Every row comes from one small tree of marks. The marks that hang from a mark follow it in brackets, in the order of their numbers. Every link used is in the known rows. Which tree was each row made from?
Known rows:
J996{J35{J769{J669{J329{J7 J220} J471}}}}: [-0.96  2.41  0.28  0.82 -0.47 -0.87  0.87  0.25  0.57 -0.09 -0.31  1.46
  0.44  0.87  0.19 -0.74  0.62  0.76  0.15 -1.54  1.75  1.46]
J769{J35{J996} J669{J329 J471}}: [-1.74  1.51  3.32  2.04 -4.14 -1.35 -0.34  1.47 -2.46  0.96 -1.84  0.64
  4.67  0.70  3.95  2.85  0.44  1.79 -2.03 -1.32 -5.22 -0.19]
J329{J7 J220 J669{J471{J996} J769}}: [ 1.04 -0.62 -1.79 -2.01  1.93  4.51  1.50 -3.43  1.41 -1.30  3.34 -2.37
 -2.04 -0.33 -0.38 -4.32 -0.70 -2.44  0.40 -0.06  2.36  1.76]
J996{J35{J769}}: [ 0.95 -0.89 -1.01  1.41  3.19 -1.30 -1.16  0.72  0.77 -1.16 -2.23  1.15
 -2.58  0.02 -2.68  1.93  1.24  2.73  2.55 -0.47  1.91 -1.79]
J669{J329{J7}}: [ 0.88 -2.25  0.68 -0.84  0.44  1.27 -3.47 -0.08 -0.95 -1.42  0.30 -0.40
  4.06 -0.29 -0.81 -0.53 -1.06 -1.84 -2.41  2.54  2.17  0.09]
J996{J35{J769{J669{J329{J7}}}}}: [-0.77  1.98  0.16  0.31  0.51 -1.26 -0.49  1.36  0.87  0.91  0.11  0.79
  0.22  1.59 -0.79  1.20  0.47  0.97  0.28 -0.62  0.83  0.63]
J769{J35 J669{J329{J7 J220} J471}}: [-0.71  1.90  1.39 -2.26 -3.95  0.90  0.76 -1.12 -1.03 -0.99  1.43  1.30
  4.95  0.70  4.35 -0.98 -0.98  0.01 -3.56 -1.21 -1.84  1.81]
J669{J329 J769}: [ 3.44 -1.94 -0.41  1.27  0.03  0.29 -0.11 -0.65  1.12 -0.69  1.09  0.02
  1.40  0.53 -0.91 -0.76  0.17 -1.36 -2.28  2.38  0.74 -2.18]
J471{J669{J329} J996{J35}}: [-0.05 -0.42 -0.91 -0.38 -1.19 -1.97 -2.47  5.89 -2.69  3.06 -1.83 -1.06
 -3.51 -1.52 -2.51  2.49 -0.05 -0.79  1.49  0.73 -0.25  1.24]
J7{J220 J329{J669{J471{J996}}}}: [ 0.33 -3.57 -1.51 -4.94 -0.34 -2.13  2.77  1.74 -0.99 -2.38 -1.28  2.00
  0.08 -1.05 -0.95 -1.32 -0.73  0.31 -1.11  0.16  3.65 -1.33]
J669{J329{J7 J220} J471{J996{J35}}}: [-1.85  0.21  1.60  1.48 -0.58  0.80 -2.27  1.27 -2.67  1.29 -2.23 -2.93
  1.03 -1.21  0.62 -1.48 -0.22 -1.76  1.77 -0.90  1.38  3.86]
J35{J769 J996}: [ 0.80 -0.30  1.40  3.28  3.78 -0.71 -1.83 -1.49  1.98 -1.87 -2.95  0.30
 -0.43 -0.40 -1.95  2.50  1.01  2.12  3.46  0.14  1.39 -2.83]
J769{J35 J669{J329{J7 J220} J471{J996}}}: [-1.81  3.07  1.56 -1.35 -3.67  0.83  0.18 -0.52 -1.34  0.69  0.88 -1.17
  2.66  0.16  4.42  0.14 -1.14 -0.59 -0.94 -2.18 -2.72  3.04]
J35{J769}: [ 2.24 -1.47 -1.61  1.42  3.24 -0.35 -0.61 -2.27  2.12 -3.63 -0.73  1.92
 -1.07 -0.32 -2.79  1.67  0.20  1.46  0.84  1.05  2.79 -3.55]
J769{J35{J996} J669{J329{J7{J220}}}}: [-1.99  2.69  4.06 -2.52 -1.80 -0.82 -0.01  1.55 -0.35  1.89 -0.19  0.33
  4.00  1.10  4.29  0.15 -0.31  1.09 -0.47 -1.85 -2.32  1.25]
J471{J669 J996{J35{J769}}}: [-0.78  0.45 -2.41 -0.11  2.09 -2.12 -1.48  2.95  0.01  1.70 -1.80 -0.09
 -7.08 -1.38 -4.20  3.41  0.41  1.18  4.38 -0.30  0.67 -0.05]
J669{J329{J7 J220} J471 J769{J35}}: [ 0.10 -0.15  1.29 -0.81 -1.19  1.66  1.56 -4.35  0.92  0.11  1.59 -0.71
  3.63  0.62  2.99 -3.51  0.02 -1.19 -1.44  1.18 -1.56  1.91]
J769{J669}: [ 1.85 -0.32 -1.30 -1.21 -0.21  0.54 -2.07  1.12 -0.43 -3.60  0.88  2.58
  0.55  0.07 -0.60  2.23 -1.06  0.82 -3.02 -1.77  2.01 -3.24]
J471{J669{J329{J7 J220}} J996}: [ 0.79  0.30 -0.69 -3.22 -0.62  0.84 -2.24  1.51 -0.48  0.52  0.71 -1.06
 -1.39 -1.97 -1.52 -0.77 -1.76 -3.07  0.55  1.34  2.99  2.26]
J329{J669{J769}}: [ 4.46 -2.91 -2.88 -1.55  1.69  2.47  1.54 -0.95  1.65 -2.38  3.29  0.67
 -1.57  0.58 -1.95 -1.61 -0.11 -0.39 -2.49  1.77  1.56 -3.07]
J471{J669{J329{J7 J220} J769} J996{J35}}: [ 0.01  1.56 -0.46 -2.47  0.08  0.19 -0.64  2.10  0.79  4.13  1.11 -2.60
 -4.20 -0.66 -1.70 -1.67 -0.19 -2.44  2.69  0.22  1.01  3.70]
J7{J220}: [ 1.98 -2.71 -0.92 -2.02  2.32 -0.39 -0.57  0.85 -0.15 -3.72 -1.34  3.15
 -0.56 -1.48 -1.25 -1.26 -0.78  1.03 -0.49 -0.66  4.90 -3.51]
J35{J996}: [ 0.92 -1.98  2.13  1.54  2.34  0.50 -4.33  0.85 -0.93 -2.09 -3.13 -0.18
  1.24 -1.07 -1.14  2.19  0.21  1.29  1.44 -0.55  1.38 -2.43]

Which tree is each row?
[-0.56  2.22 -0.62 -1.54  0.55 -1.10 -0.37  2.09  0.88  2.93 -0.35 -1.40
 -4.21 -1.05 -2.38 -0.21 -0.04 -1.15  3.91  0.72  2.03  3.48]  J471{J669{J329{J7 J220}} J996{J35{J769}}}
[-1.48  1.00 -0.36 -4.02 -0.28 -0.80  1.12  0.32  1.04  4.16  2.00 -1.42
 -2.68 -0.36  0.18 -1.30 -0.80 -1.73  1.54  1.32 -1.94  2.26]  J471{J669{J329{J7{J220}} J769{J35}} J996}
[-0.76  1.29 -0.48  2.94 -1.15 -2.38  0.96  1.97 -0.56  0.16 -1.43  2.07
 -0.16  1.00 -0.66  2.04  1.24  1.75 -0.58 -0.98 -0.24 -0.83]  J996{J35{J769{J669{J329 J471}}}}
[ 1.01  0.36  3.06  2.41 -1.99 -0.12  2.15 -2.35  0.40  0.91 -1.31 -0.68
  2.98  0.21  3.53 -1.82  1.19  0.40  0.49  0.13 -2.99  0.35]  J669{J329{J220} J471 J769{J35{J996}}}
[ 0.45  1.27 -1.22  0.69  1.50 -1.51 -0.12  1.65  1.07 -0.91 -0.79  2.18
 -2.57  0.95 -1.62  2.59  0.99  2.86  1.20 -2.24  1.21 -1.98]  J996{J35{J769{J669}}}
[-1.44 -2.54 -1.45 -1.00  1.63  3.41 -2.04 -0.68 -1.94 -1.47  1.28 -2.26
 -0.17 -0.94 -1.42 -0.61 -1.15 -1.78 -0.96  1.07  0.74  1.18]  J329{J7 J669{J471{J996}}}
[-1.70 -1.12 -1.24 -1.68  1.38  3.35  0.88 -3.21  0.24  1.01  3.14 -3.35
 -1.10  0.64  0.87 -1.19 -0.33 -0.95  0.20  0.78 -3.67  1.91]  J329{J7 J669{J471{J996} J769{J35}}}
[-1.36 -1.85  0.34  0.18  0.40  0.32  0.86 -2.06  0.04  0.04  0.79  0.58
  2.61  0.12  0.12 -4.01 -0.26 -2.18 -1.98  1.61  1.59  0.15]  J669{J329{J7{J220}} J471 J769}
[-1.40 -0.70 -0.43  2.08  0.65  0.44 -0.07 -2.88 -0.32  0.67 -0.42 -2.34
 -1.83 -0.33  1.07  1.74  0.36  0.80  2.03 -0.95 -4.41 -0.45]  J669{J471{J996} J769{J35}}
[-1.61  1.26  0.25  2.83 -3.21 -1.39 -1.27  4.14 -3.49  1.38 -1.58 -0.62
  0.18 -0.01  0.73  2.67  0.04 -0.18 -1.08 -2.12 -1.62  0.54]  J769{J669{J329 J471{J996{J35}}}}
[ 0.33  2.92  2.20  3.99 -1.33 -1.46  1.60 -0.69  1.29 -1.13 -1.93  1.76
  1.86  0.31  1.05  0.71  0.80  0.97  0.47 -1.24  0.87 -1.26]  J35{J769{J669{J329{J220} J471}} J996}
[-0.19 -1.24 -2.18  2.19  1.49  0.11  1.36  1.17 -1.04 -0.28 -0.88 -0.86
 -3.92 -0.43 -2.20  1.04  0.82  1.08  1.81  0.10 -0.31 -0.43]  J329{J669{J471{J996{J35{J769}}}}}
[-1.26  0.39  1.59 -3.85 -0.25 -0.95  0.80  0.20  1.26  3.38  1.00  0.56
  0.44  0.13  0.54 -1.99  0.05 -0.53  0.44  1.75 -1.73  1.08]  J471{J669{J329{J7{J220}} J769{J35{J996}}}}
[ 0.90  1.65 -0.49  1.54 -0.40 -2.24  0.56  2.50  0.68  0.43 -0.72  1.75
 -0.92  1.30 -0.93  2.01  0.93  1.80  0.01 -0.90  0.48 -1.14]  J996{J35{J769{J669{J329}}}}
[-2.52 -0.45  0.51  1.31  0.69  0.22  0.33 -1.46 -0.27  1.92  0.18 -2.40
  0.20 -0.36  0.23 -2.85 -0.48 -2.79  0.80  0.53  0.44  1.56]  J669{J329{J7{J220}} J471{J996} J769}
[ 1.17 -2.54 -0.43  3.12 -1.08 -0.01  0.28 -1.43 -0.65 -0.78 -0.08  0.38
  2.35  0.00 -0.49 -0.85  0.42 -1.37 -2.93  2.31 -0.43 -1.78]  J669{J329 J471 J769}
[ 2.76 -1.00  0.42  0.16 -0.99 -0.30  1.13 -1.48  1.19  0.69  1.28 -0.31
  1.96  1.06  1.68 -0.17  0.42  0.21 -1.55  2.07 -2.96 -1.23]  J669{J329 J769{J35}}
[ 1.65 -2.76 -2.20 -0.89 -0.10  1.83  3.06 -2.30  0.17 -1.46  2.39  0.68
 -0.35  0.75  0.53 -1.04  0.42  0.91 -2.65  1.53 -3.01 -1.84]  J329{J669{J471 J769{J35}}}
[ 1.69  1.06  0.55 -1.44 -3.60 -0.85  0.38  1.41 -0.76 -0.50  1.14  1.69
  3.18  1.17  3.05  2.10 -0.56  1.28 -3.59 -0.44 -2.96 -1.17]  J769{J35 J669{J329}}
[-0.80  3.25 -0.13  1.57 -0.67  0.05  1.18 -1.94  1.37 -0.84  0.74 -0.08
  0.20  0.25  0.48 -0.09 -0.55 -1.05  0.45 -0.80  1.54  1.06]  J35{J769{J669{J329{J7 J220} J471{J996}}}}
[-1.61  1.58  1.25  3.91  0.96 -1.19 -0.41 -1.09  0.78 -1.71 -2.31  1.77
  0.15  0.28 -0.52  3.24  0.90  2.21  1.13 -1.90 -0.31 -2.54]  J35{J769{J669{J471}} J996}
[-2.18 -0.70 -0.98 -3.17  1.79  2.21  3.17 -2.36  0.68  1.31  2.76 -1.87
 -2.07  0.32  1.25 -3.66 -0.49 -0.54  0.91 -0.17 -1.70  1.63]  J329{J7{J220} J669{J471{J996} J769{J35}}}
